Each row was made from one small tree. The marks that hang from a mark follow it in brackets, in the order of their numbers. Every link used is in the known rows. Write each row's tree.
Known rows
q511(q858(q207(q451 q909 q918))): 0.38  2.68  -0.46  3.47  1.76  0.57  0.36  0.40  0.84  -0.75  -0.43  -0.87  -3.82  1.38  2.51  -0.83  -0.17  1.56  -0.68  2.31  -1.40  0.91  -0.15
q803(q909(q207(q182 q918 q935))): 2.21  3.83  -4.01  -0.71  2.05  3.22  -1.41  -0.63  3.87  -1.98  2.03  0.92  -2.82  0.19  1.04  1.15  -0.24  -3.82  -1.32  -1.08  0.53  -0.08  -3.08
q451(q207(q909 q935(q888))): -0.14  2.37  1.42  1.93  -0.99  2.86  -2.06  -0.23  3.13  1.67  0.16  2.04  0.24  -2.27  -2.43  -0.56  1.22  3.15  0.18  3.51  -5.48  1.66  -0.71
q207(q918): 2.08  3.06  -1.08  0.72  1.43  0.60  -1.20  -1.86  1.18  1.59  0.54  2.81  -0.57  -1.60  -1.51  -0.36  0.40  2.69  -2.84  1.42  -1.40  0.76  -3.39
q451(q207): 1.89  3.58  -0.08  -0.39  1.78  0.10  -2.50  0.11  0.15  1.12  0.30  4.59  0.88  -1.30  -2.31  -1.53  1.29  4.44  -2.52  2.70  -3.70  2.10  -3.95
q511(q858(q207(q451))): 1.54  2.43  0.23  2.60  2.31  -0.83  1.96  0.93  -1.29  0.72  -0.11  0.16  -2.60  1.90  -0.12  -0.22  -0.36  4.33  -3.86  2.41  -2.71  0.64  -2.49
q451(q207(q909)): 1.49  3.12  0.68  0.94  1.79  1.32  -3.66  -0.59  1.46  1.31  0.50  4.45  0.05  -2.24  -1.25  -2.65  2.22  4.44  -0.78  3.72  -4.69  2.23  -2.16
q858(q207(q182 q451 q918 q935)): -0.80  5.30  -3.47  1.16  -0.16  3.02  -0.71  0.84  2.71  -1.94  0.40  -3.11  -2.92  3.01  2.39  1.60  -1.30  -1.92  0.01  -0.25  3.04  0.12  -1.40
q451(q207(q182 q909 q918 q935)): -1.06  5.13  -3.01  1.05  0.23  3.57  -4.12  0.07  4.87  -2.30  0.24  -0.28  -1.77  -0.54  2.46  -0.78  0.72  -2.19  3.17  1.21  0.10  2.24  -0.67
q207(q182 q451 q909 q918 q935): -0.88  4.33  -4.17  1.61  0.49  4.54  -2.32  -1.23  5.48  -1.10  0.35  -2.06  -2.43  -0.06  3.94  0.56  0.28  -3.45  3.37  -0.29  2.32  0.27  -0.79
q511(q858): 2.62  1.09  0.40  2.36  3.02  -1.10  1.46  -1.43  -0.36  2.46  0.36  2.29  -1.44  -1.40  -2.10  -0.89  0.58  4.75  -4.17  2.73  -4.67  1.22  -3.49
q803(q909(q207(q918))): 4.03  2.70  -1.78  -0.92  2.94  1.14  -1.40  -0.92  1.42  -0.08  1.71  4.72  -1.51  -1.19  -0.98  -0.17  0.44  0.22  -3.98  0.36  -1.92  0.10  -4.20
q451(q207(q182 q909 q935(q888))): -1.30  3.35  0.11  0.98  -1.99  4.10  -2.25  0.59  4.26  0.59  0.64  0.66  0.08  -1.04  -0.39  0.15  1.06  1.52  1.86  2.46  -3.95  1.73  -0.66
q207(q182 q451 q918): 0.02  4.61  -3.87  -0.82  0.64  2.87  -1.19  -0.13  3.06  -0.46  0.28  0.43  -0.47  0.60  3.11  0.99  -0.29  -0.98  0.50  -0.62  2.44  0.30  -3.48
q858(q207(q451 q918)): 0.85  4.11  -1.30  0.79  0.74  0.91  -0.66  0.44  0.29  -0.12  -0.02  0.64  -1.63  1.68  0.53  0.26  -0.68  2.13  -2.48  1.15  0.50  0.27  -2.32
q918(q207(q182)): 2.65  3.86  -1.57  -1.30  0.69  1.71  -3.19  0.09  3.03  0.74  0.91  2.83  0.41  -0.19  0.46  0.41  0.57  2.81  -1.27  2.88  -2.41  1.82  -3.54
q858(q207(q182 q451)): 0.51  4.30  -0.99  -0.09  0.49  2.09  -0.42  1.07  0.52  0.50  0.83  0.08  -1.25  2.42  1.10  0.64  0.12  3.08  -2.20  1.12  -0.18  0.09  -2.69
q909(q207): 3.44  2.27  0.76  -0.65  3.13  0.47  -0.63  -0.94  -1.18  2.32  1.74  4.71  -0.12  -2.16  -4.47  -1.21  0.94  2.77  -4.84  2.61  -3.79  -0.11  -4.35
q511(q858(q207(q182 q451 q909))): -0.20  2.76  -0.10  2.80  1.52  1.70  0.60  1.12  1.07  0.00  0.61  -1.29  -3.44  1.94  3.09  -0.62  0.61  2.61  -0.51  2.40  -2.01  0.71  -0.43
q909(q207(q182 q935(q888))): 0.68  2.73  0.15  -0.50  -0.41  3.37  0.64  0.33  1.69  1.71  2.02  0.96  -0.06  -0.84  -3.85  1.65  -0.18  -0.11  -2.55  1.53  -3.04  -0.58  -2.86
q888(q935): 3.95  1.29  1.10  0.79  0.70  1.54  -1.07  -1.98  -0.36  4.71  1.85  4.71  0.75  -2.37  -3.53  0.68  1.34  6.63  -3.86  2.54  -3.98  1.19  -3.26
q858(q207(q918)): 1.81  3.31  0.33  1.35  0.54  0.10  -0.71  -0.37  -0.38  0.97  0.60  1.55  -1.90  0.58  -2.03  -0.37  -0.21  4.08  -4.09  2.38  -1.63  0.85  -2.12
q858(q207(q182)): 1.10  3.51  0.55  0.63  0.36  1.26  -0.64  0.44  -0.19  1.54  1.61  1.05  -1.42  1.26  -1.41  -0.06  0.57  5.03  -3.89  2.50  -2.39  0.63  -2.51

Which tree is each row?
0.20  4.83  -2.37  -0.09  0.72  2.18  -2.58  0.36  2.60  -0.88  0.54  0.70  -0.42  0.01  -0.32  -0.19  0.64  0.44  0.08  1.31  -1.32  2.05  -2.97 -> q451(q207(q182 q935))
-1.20  2.64  -0.88  2.10  -2.13  4.65  -0.93  -1.35  5.34  1.17  0.89  -1.03  -1.27  -1.33  0.41  1.36  0.11  -0.41  1.55  1.25  -1.70  0.44  -0.11 -> q207(q182 q909 q918 q935(q888))
2.20  3.75  -4.10  -1.17  2.58  3.62  -1.09  0.16  3.57  -1.42  1.86  0.62  -2.11  0.87  1.87  1.41  0.21  -3.10  -0.98  -1.46  0.50  -0.85  -3.74 -> q803(q909(q207(q182 q451 q935)))
-0.07  3.44  -1.25  -0.56  -0.90  3.51  0.23  0.49  2.62  -0.18  1.43  0.23  -0.68  -0.40  -2.30  2.06  -0.97  -2.80  -1.17  0.55  -0.69  -0.30  -2.48 -> q909(q207(q182 q918 q935(q888)))
1.89  4.71  -3.26  -1.91  0.71  2.47  -3.09  0.98  3.70  -0.38  0.22  1.75  0.64  0.82  2.91  0.94  -0.04  1.02  0.45  1.56  -0.14  1.28  -3.69 -> q918(q207(q182 q451))
0.81  4.32  -3.67  0.42  0.60  4.27  -4.15  -0.18  6.12  -0.92  0.27  -0.75  -1.28  0.01  3.73  0.58  0.55  -1.40  3.29  2.05  -0.30  1.07  -0.91 -> q918(q207(q182 q451 q909 q935))
2.92  3.00  -2.50  -0.53  2.60  2.75  -1.10  -0.88  2.78  -0.26  2.45  1.85  -2.20  -0.25  -0.62  0.71  0.57  -1.10  -2.70  -0.19  -1.80  -0.35  -3.54 -> q803(q909(q207(q182 q935)))
0.30  5.20  -4.59  -1.11  1.70  3.53  -1.32  0.59  2.87  -2.26  0.87  -0.73  -1.78  0.78  1.41  1.30  -0.86  -5.84  0.64  -0.89  3.25  -0.61  -3.12 -> q909(q207(q182 q451 q918 q935))
0.71  3.68  -0.53  1.80  0.36  2.05  -0.41  -0.18  1.09  0.71  1.50  -1.26  -2.54  1.40  -1.51  0.63  -0.10  2.56  -2.94  1.85  -1.53  0.50  -1.61 -> q858(q207(q182 q935))
-0.16  3.65  -1.93  2.77  1.31  1.14  1.84  1.22  1.05  -1.12  0.31  -3.81  -3.88  3.31  1.80  1.24  -1.03  0.25  -1.30  0.94  -0.15  0.48  -1.36 -> q511(q858(q207(q182 q451 q935)))
-0.53  4.78  -2.00  -0.22  0.31  2.88  -4.27  0.46  3.75  -1.43  0.34  2.17  -0.54  -0.79  2.49  -1.53  1.34  0.30  2.24  1.78  -0.75  2.34  -1.52 -> q451(q207(q182 q909 q918))
0.31  3.40  -2.99  2.58  1.47  3.26  -2.07  -2.19  4.32  -0.02  -0.18  -0.73  -2.22  -1.26  1.85  -0.19  0.39  -1.85  1.74  0.66  0.64  0.26  -0.92 -> q207(q451 q909 q918 q935)
3.46  2.79  -1.49  -1.79  2.71  2.28  -1.25  -0.20  1.64  0.55  2.57  4.13  -1.07  -0.46  -0.37  0.15  1.09  1.18  -3.70  0.30  -2.57  -0.26  -4.37 -> q803(q909(q207(q182)))
1.01  2.55  -1.49  2.60  2.04  3.07  -1.59  -2.37  3.37  1.63  0.43  0.16  -1.59  -1.78  0.32  -0.71  1.18  0.81  0.51  1.69  -1.67  0.12  -1.31 -> q207(q451 q909 q935)
2.70  3.55  -2.86  -1.90  2.02  2.35  -1.60  -0.05  2.72  -1.20  2.03  3.32  -1.68  0.01  1.20  0.47  0.32  -1.33  -2.40  -0.60  -0.26  -0.03  -4.02 -> q803(q909(q207(q182 q918)))
0.73  3.90  -0.77  0.69  1.19  1.53  -4.02  -0.36  2.52  -0.36  -0.08  3.55  -0.47  -1.89  0.41  -2.35  1.42  1.81  0.62  2.73  -2.48  2.46  -1.61 -> q451(q207(q909 q918))
-0.86  3.25  -0.21  1.84  -1.69  3.03  -2.48  -0.10  4.10  -0.14  -0.47  1.21  -0.27  -1.78  -0.89  -0.14  0.36  0.67  1.49  2.42  -3.28  1.91  -0.23 -> q451(q207(q909 q918 q935(q888)))
0.17  4.17  -1.98  1.94  1.09  2.18  -3.90  -1.12  3.64  -1.08  -0.14  1.21  -1.59  -1.61  0.22  -1.58  0.81  -0.54  1.68  2.29  -1.62  2.24  -0.70 -> q451(q207(q909 q918 q935))
1.52  3.72  -2.04  1.00  0.73  3.59  -4.21  -0.96  5.43  0.09  1.03  0.33  -1.45  -1.07  1.19  -0.04  1.00  0.37  1.65  3.19  -2.44  1.71  -0.60 -> q918(q207(q182 q909 q935))
2.04  4.22  -4.45  -2.55  2.17  3.33  -1.55  0.69  3.29  -2.28  1.35  2.34  -1.48  1.06  3.52  1.15  -0.04  -3.27  -0.64  -1.85  1.98  -0.63  -4.21 -> q803(q909(q207(q182 q451 q918)))
1.57  4.16  -2.02  -2.01  2.32  2.56  -0.90  0.81  0.73  0.23  1.51  2.47  0.00  0.10  -0.02  0.29  0.43  -0.75  -1.58  0.62  0.05  -0.65  -4.42 -> q909(q207(q182 q451))
0.08  1.58  0.24  2.57  -0.63  3.80  -0.20  -1.55  3.94  2.91  0.33  0.07  -0.26  -1.84  -0.90  0.85  0.69  1.96  0.26  1.98  -3.33  -0.34  -0.80 -> q207(q451 q909 q935(q888))
0.89  4.38  -2.95  -0.39  1.69  2.89  -1.24  -0.40  2.23  -1.30  1.54  0.16  -1.92  -0.36  -1.17  0.74  -0.60  -3.93  -0.97  0.27  1.05  0.02  -2.93 -> q909(q207(q182 q918 q935))
1.82  1.02  2.65  4.23  2.25  -0.40  0.97  -0.72  -0.72  2.08  0.70  0.97  -3.48  -0.22  -1.46  -1.87  1.07  6.20  -3.70  4.43  -5.85  1.28  -0.36 -> q511(q858(q207(q909)))
-0.15  3.70  -0.12  1.26  0.51  3.12  -1.53  0.65  1.77  0.72  1.19  -0.04  -1.97  1.36  2.09  -0.39  1.12  2.87  -0.42  2.04  -1.22  0.11  -0.84 -> q858(q207(q182 q451 q909))
-0.25  2.78  -0.01  3.24  0.76  1.04  0.10  0.39  1.39  -0.70  0.63  -1.27  -4.16  1.30  2.22  -0.76  0.20  2.02  -0.78  2.61  -2.00  1.39  0.18 -> q511(q858(q207(q182 q909 q918)))
1.06  1.70  1.05  3.70  2.32  0.29  0.80  0.31  -0.04  0.97  0.18  -0.07  -3.39  0.86  0.84  -1.26  0.67  4.22  -1.90  3.27  -3.70  0.67  -0.62 -> q511(q858(q207(q451 q909)))
2.50  2.03  -1.15  0.11  0.22  2.53  0.25  -0.65  3.03  0.26  1.36  2.22  -1.44  -1.06  -2.29  1.89  -0.67  -1.03  -3.06  0.01  -2.73  -0.52  -2.73 -> q803(q909(q207(q918 q935(q888))))
2.79  3.53  -3.07  -2.41  2.70  2.91  -1.19  0.67  2.31  -0.59  1.93  3.17  -0.91  0.70  2.09  0.67  0.77  -0.70  -1.95  -0.85  -0.48  -0.86  -4.59 -> q803(q909(q207(q182 q451)))
-0.58  5.58  -3.74  -0.12  0.28  2.40  -3.11  0.64  3.46  -2.59  0.02  0.01  -0.97  0.50  1.22  0.34  -0.29  -2.11  1.46  0.31  1.16  2.18  -2.46 -> q451(q207(q182 q918 q935))
0.62  2.98  0.04  3.69  0.61  1.97  -1.60  -1.54  2.20  0.36  0.79  -0.99  -3.68  -0.14  -0.99  -0.85  0.25  1.45  -1.20  2.79  -1.80  0.88  0.64 -> q858(q207(q909 q918 q935))
0.71  4.88  -3.36  -2.27  1.75  2.87  -1.35  1.06  1.64  -1.52  1.03  1.62  -0.62  0.60  1.46  0.70  -0.29  -3.36  -0.41  -0.44  2.41  -0.49  -4.00 -> q909(q207(q182 q451 q918))
